What can hang from each mark
Q: F
M: F
E: F
Y: F
C: F
P: F
D: C
H: F
F: C E H M Q T V

Each row was made from one small tree. Brackets hold a mark, then the marks that hang from it, in alphabetical order. Every link used is in the known rows. Write each row's tree.
Known rows
{Q {F C E H M}}: [ 2.74  0.81 -0.27 -0.12 -0.18  0.70 -0.60 -1.52 -0.31  1.34  1.58  0.73
 -3.32  1.76 -0.02 -1.75  0.13  0.39 -0.04  0.91]
{Y {F C Q T}}: [ 2.85  0.76 -0.13 -0.18 -1.26  0.89 -0.32 -0.16 -0.22  1.09  0.21 -0.70
 -2.17  1.98 -0.44 -2.07  0.55 -0.04 -0.61  0.93]
{P {F E Q V}}: [ 3.09  0.61 -0.03 -0.09 -0.81  0.31 -0.49 -0.54 -0.19  0.08  0.83 -1.06
 -2.34  1.94 -0.81 -0.92 -0.52 -0.54  0.81 -0.13]
{Q F}: [ 2.56  0.25 -0.47 -0.39 -2.20  1.30  0.22  0.39 -0.05  0.17 -0.22 -0.92
 -0.67  1.50  0.11  0.02 -0.59 -0.88  0.48 -0.13]
{H {F C E M V}}: [ 3.00  0.70 -0.33 -0.37 -0.44  0.32  0.47 -1.52 -0.44  1.47  0.86 -0.15
 -3.72  2.05 -0.40 -1.82 -0.05  0.10 -0.62  0.08]
{E F}: [ 2.85  0.46 -0.44  0.20 -1.57  0.97  0.86  0.33  0.43  1.01 -0.30 -0.87
 -0.26  2.01 -0.07  0.26 -0.37 -0.75  0.14 -0.13]
{H F}: [ 2.76  0.46 -0.37 -0.25 -1.93  1.21  1.41  0.52  0.26  0.74 -0.29 -1.56
 -1.09  1.65  0.11 -0.04 -0.06 -1.33 -0.16 -0.04]
{D {C {F V}}}: [ 2.45  0.42 -1.11 -0.22 -1.32  0.85  0.04  0.48 -0.08  0.81 -0.64 -0.77
 -0.83  1.69 -0.13 -1.39 -0.45 -1.01  0.22  0.35]
{C {F E H M Q T V}}: [ 2.09  1.33  0.67 -0.12 -0.28  0.16 -1.39 -1.63 -0.97  1.84  2.15  1.17
 -4.62  2.64  0.26 -1.24  0.67  0.81 -0.44  1.17]
{C {F V}}: [ 2.59  0.14 -0.64 -0.37 -1.58  0.56  0.10  0.21 -0.24  0.69 -0.38 -0.43
 -1.06  2.08 -0.03  0.29 -0.66 -0.65 -0.04 -0.09]
{H {F C E M Q T V}}: [ 2.51  1.38  0.63 -0.49 -0.49  0.32 -0.38 -2.02 -1.14  1.75  1.88 -0.10
 -5.01  2.21 -0.38 -2.62  0.52  0.61 -0.89  0.28]
{Y {F E Q V}}: [ 3.13  0.50 -0.69 -0.11 -1.09  0.51 -0.11 -0.14 -0.01  0.42 -0.08 -0.26
 -2.51  2.15 -0.57 -1.27 -0.08  0.04 -0.29  0.70]
{C {F E H T V}}: [ 2.79  0.65  0.20 -0.23 -0.33  0.31 -0.70 -1.02 -0.59  1.39  0.66 -0.19
 -3.36  2.51  0.24 -1.26  0.11  0.07  0.01  1.03]
{F C E H M Q T V}: [ 2.55  0.71  1.30 -0.24  0.76  0.28 -2.23 -3.82 -1.34  1.52  3.03  1.70
 -7.08  2.79 -0.14 -4.06  0.42  1.79 -1.03  1.24]
{M {F H}}: [ 2.77  0.63 -0.12  0.16 -1.35  0.70  0.90  0.72 -0.35  0.16 -0.07 -1.35
 -1.09  2.14  0.42 -0.29  0.29 -1.20  0.47  0.78]
{Y F}: [ 3.10  0.03 -0.98  0.05 -1.92  1.05  0.71  0.92  0.74  0.54 -1.10 -0.84
 -0.51  1.95 -0.10 -0.20 -0.05 -0.87  0.06  0.71]
{F E T V}: [ 2.96 -0.49  0.33 -0.47 -1.04  0.93 -0.94 -1.19 -0.80  0.18  0.26 -1.15
 -3.81  2.75  0.16 -1.97 -0.77  0.11  0.67 -0.04]
{P {F C E M T}}: [ 2.93  0.78  0.23  0.08 -0.19  0.35 -0.93 -1.10 -0.30  1.47  1.67 -0.79
 -3.15  2.21 -0.40 -1.84  0.25 -0.03  1.08  0.39]
{P F}: [ 3.06  0.13 -0.32  0.07 -1.62  0.83  0.31  0.55  0.57  0.21 -0.18 -1.63
 -0.35  1.73 -0.33  0.18 -0.50 -1.42  1.16 -0.11]
{D {C F}}: [ 2.27  0.57 -1.25 -0.03 -1.32  1.16  0.17  0.98  0.08  0.94 -0.28 -0.98
 -0.39  1.55  0.06 -1.09 -0.16 -1.21  0.41  0.48]

Write each row's tree
[ 2.73  0.61  0.84 -0.60 -1.06  0.39 -1.02 -2.44 -0.72  1.37  0.65  0.77
 -3.91  2.09 -0.02 -2.34 -0.08  0.54 -0.51  0.79] | {Q {F C H M T V}}
[ 2.48  1.22  0.48 -0.48 -1.26  1.06  0.39 -0.60 -0.68  1.27  1.01 -1.39
 -2.73  1.68 -0.23 -1.92  0.49 -0.51 -0.84  0.16] | {H {F C Q T}}
[ 2.70  0.76  0.08  0.48 -1.04  0.66  0.51 -0.79  0.61  1.74  0.56  0.74
 -1.69  2.28  0.26  0.02  0.23 -0.16 -0.28  0.78] | {E {F H M}}
[ 3.19  0.22 -0.03 -0.59 -1.00  0.58 -0.20 -1.56 -0.30  0.52 -0.25  0.00
 -2.31  1.59 -0.36 -1.87 -0.71 -0.18 -0.54  0.47] | {Q {F C H V}}
[ 2.87  1.37  0.74 -0.21  0.08  0.00 -0.58 -1.32 -1.74  0.65  1.43 -0.94
 -4.27  2.47 -0.25 -3.06  0.58  0.26 -0.15  0.98] | {M {F C E H Q T V}}
[ 2.86  0.82  0.62 -0.47 -0.27  0.28 -1.28 -2.64 -0.92  1.51  1.32  0.73
 -4.76  2.22 -0.07 -2.83  0.04  0.91 -0.22  0.96] | {Q {F C E H M T V}}
[ 2.24  0.31 -0.48 -0.24 -1.58  0.39 -0.22 -0.26 -0.28  1.19  0.29  0.60
 -1.84  2.32  0.14  0.49 -0.36 -0.17 -0.13  0.04] | {C {F M V}}
[ 2.84  0.90  0.44 -0.06 -0.74  0.53  0.23 -0.23 -0.97  0.78  0.41 -1.53
 -2.27  2.28  0.23 -2.00  0.60 -0.63  0.17  1.00] | {M {F C H T}}
[ 2.79  1.10  0.44  0.12 -0.35  0.09 -0.23 -2.26 -0.19  1.78  1.15  1.43
 -3.18  2.22 -0.52 -1.63  0.06  0.70 -1.33  0.63] | {E {F C H M Q V}}
[ 2.78  0.26 -0.28 -0.22 -1.07  0.45  0.05 -0.42 -0.01  0.92 -0.22  0.12
 -1.69  2.14  0.12 -0.13 -0.34 -0.53 -0.38  0.68] | {C {F H V}}
[ 2.63  1.58  0.53  0.05  0.10  0.42 -0.39 -0.59 -1.50  0.83  1.87 -1.22
 -3.61  2.29  0.01 -2.65  1.00  0.00  0.10  1.15] | {M {F C E H Q T}}
[ 2.70  0.51  0.42 -0.35 -1.99  0.39  0.28  0.26 -1.20  0.08 -0.52 -1.90
 -1.92  2.56  0.20 -0.93 -0.11 -0.78  0.64  0.08] | {M {F T V}}
[ 2.68  0.77  0.78 -0.06  0.79  1.14 -1.51 -2.09 -0.96  1.03  2.74 -0.15
 -5.03  2.19 -0.02 -3.73  0.61  0.70 -0.53  1.28] | {F C E H Q T}
[ 2.46 -0.21  0.59 -0.28 -1.02  0.68 -1.40 -1.89 -0.86  0.89  1.21  0.31
 -4.94  3.08  0.39 -1.71 -0.35  0.79  0.56  0.15] | {F E M T V}
[ 3.00  1.15  0.03 -0.09  0.14  0.00 -0.08 -0.96 -1.35  0.32  1.20 -0.66
 -3.44  2.21 -0.43 -2.42  0.26  0.03 -0.27  0.77] | {M {F C E H Q V}}
[ 2.91  0.97  1.28 -0.14 -0.45 -0.05 -1.26 -2.42 -0.45  1.32  1.49  0.39
 -4.05  2.22 -0.61 -2.35  0.26  0.26 -0.22  0.84] | {P {F C H M Q T V}}
[ 2.44  1.48  0.16 -0.11 -0.43  0.53 -0.32  0.06 -1.73  0.58  1.73 -1.75
 -2.97  2.24 -0.13 -2.21  0.69 -0.11  0.42  0.39] | {M {F C E Q T}}
[ 2.86  0.90  0.35 -0.49 -0.50  0.32 -0.02 -1.88 -0.82  1.83  1.07 -0.44
 -4.54  2.32 -0.22 -2.48  0.26  0.34 -0.52  0.28] | {H {F C E M T V}}
[ 2.90  0.84 -0.04  0.38 -0.33  0.51  0.33 -1.40  0.37  2.05  0.84  0.85
 -2.05  2.16 -0.11 -1.05  0.23  0.16 -0.68  0.78] | {E {F C H M}}
[ 2.74  1.17  0.94 -0.32 -0.73  0.11 -0.32 -1.11 -1.54  0.53  0.74 -0.90
 -3.39  2.36 -0.19 -2.58  0.44 -0.09 -0.47  0.84] | {M {F C H Q T V}}
[ 3.05  0.59 -0.48  0.20 -0.11  0.36 -0.42 -0.72  0.09  1.13  1.46 -0.52
 -2.35  1.94 -0.58 -1.19 -0.08 -0.28  0.98  0.18] | {P {F C E M}}
[ 2.48  1.19  0.49 -0.25 -1.13  0.28 -0.34 -0.10 -1.73  0.14  0.97 -1.59
 -3.26  2.57 -0.02 -1.56  0.28 -0.13  0.55  0.21] | {M {F E Q T V}}
[ 3.01  0.12 -0.40 -0.74 -1.54  0.70 -0.15 -0.92 -0.53  0.29 -0.40 -0.55
 -1.68  1.55 -0.52 -1.44 -1.00 -0.28 -0.19 -0.30] | {Q {F C V}}
[ 2.91  0.79  0.62  0.23 -1.13  0.85  0.31 -0.70  0.27  1.60  0.08 -0.59
 -1.72  2.33  0.27 -0.82  0.26 -0.40 -0.12  0.85] | {E {F H T}}
[ 2.36  0.43  1.62 -0.40 -0.37  0.47 -1.86 -3.53 -1.06  1.33  2.04  1.76
 -5.84  2.62 -0.06 -3.38  0.24  1.27 -1.48  1.04] | {F C H M Q T V}
[ 2.42  0.68 -0.50  0.16 -1.86  0.88  0.03  0.32  0.38  0.97  0.41  0.53
 -1.77  2.08 -0.09 -0.18  0.50 -0.12 -0.39  0.85] | {Y {F M Q}}
[ 2.97  1.08  0.24  0.05  0.06  0.40 -0.01 -0.45 -1.19  0.92  1.08 -1.55
 -3.14  2.39  0.18 -2.48  0.73 -0.27  0.47  1.15] | {M {F C E H T}}
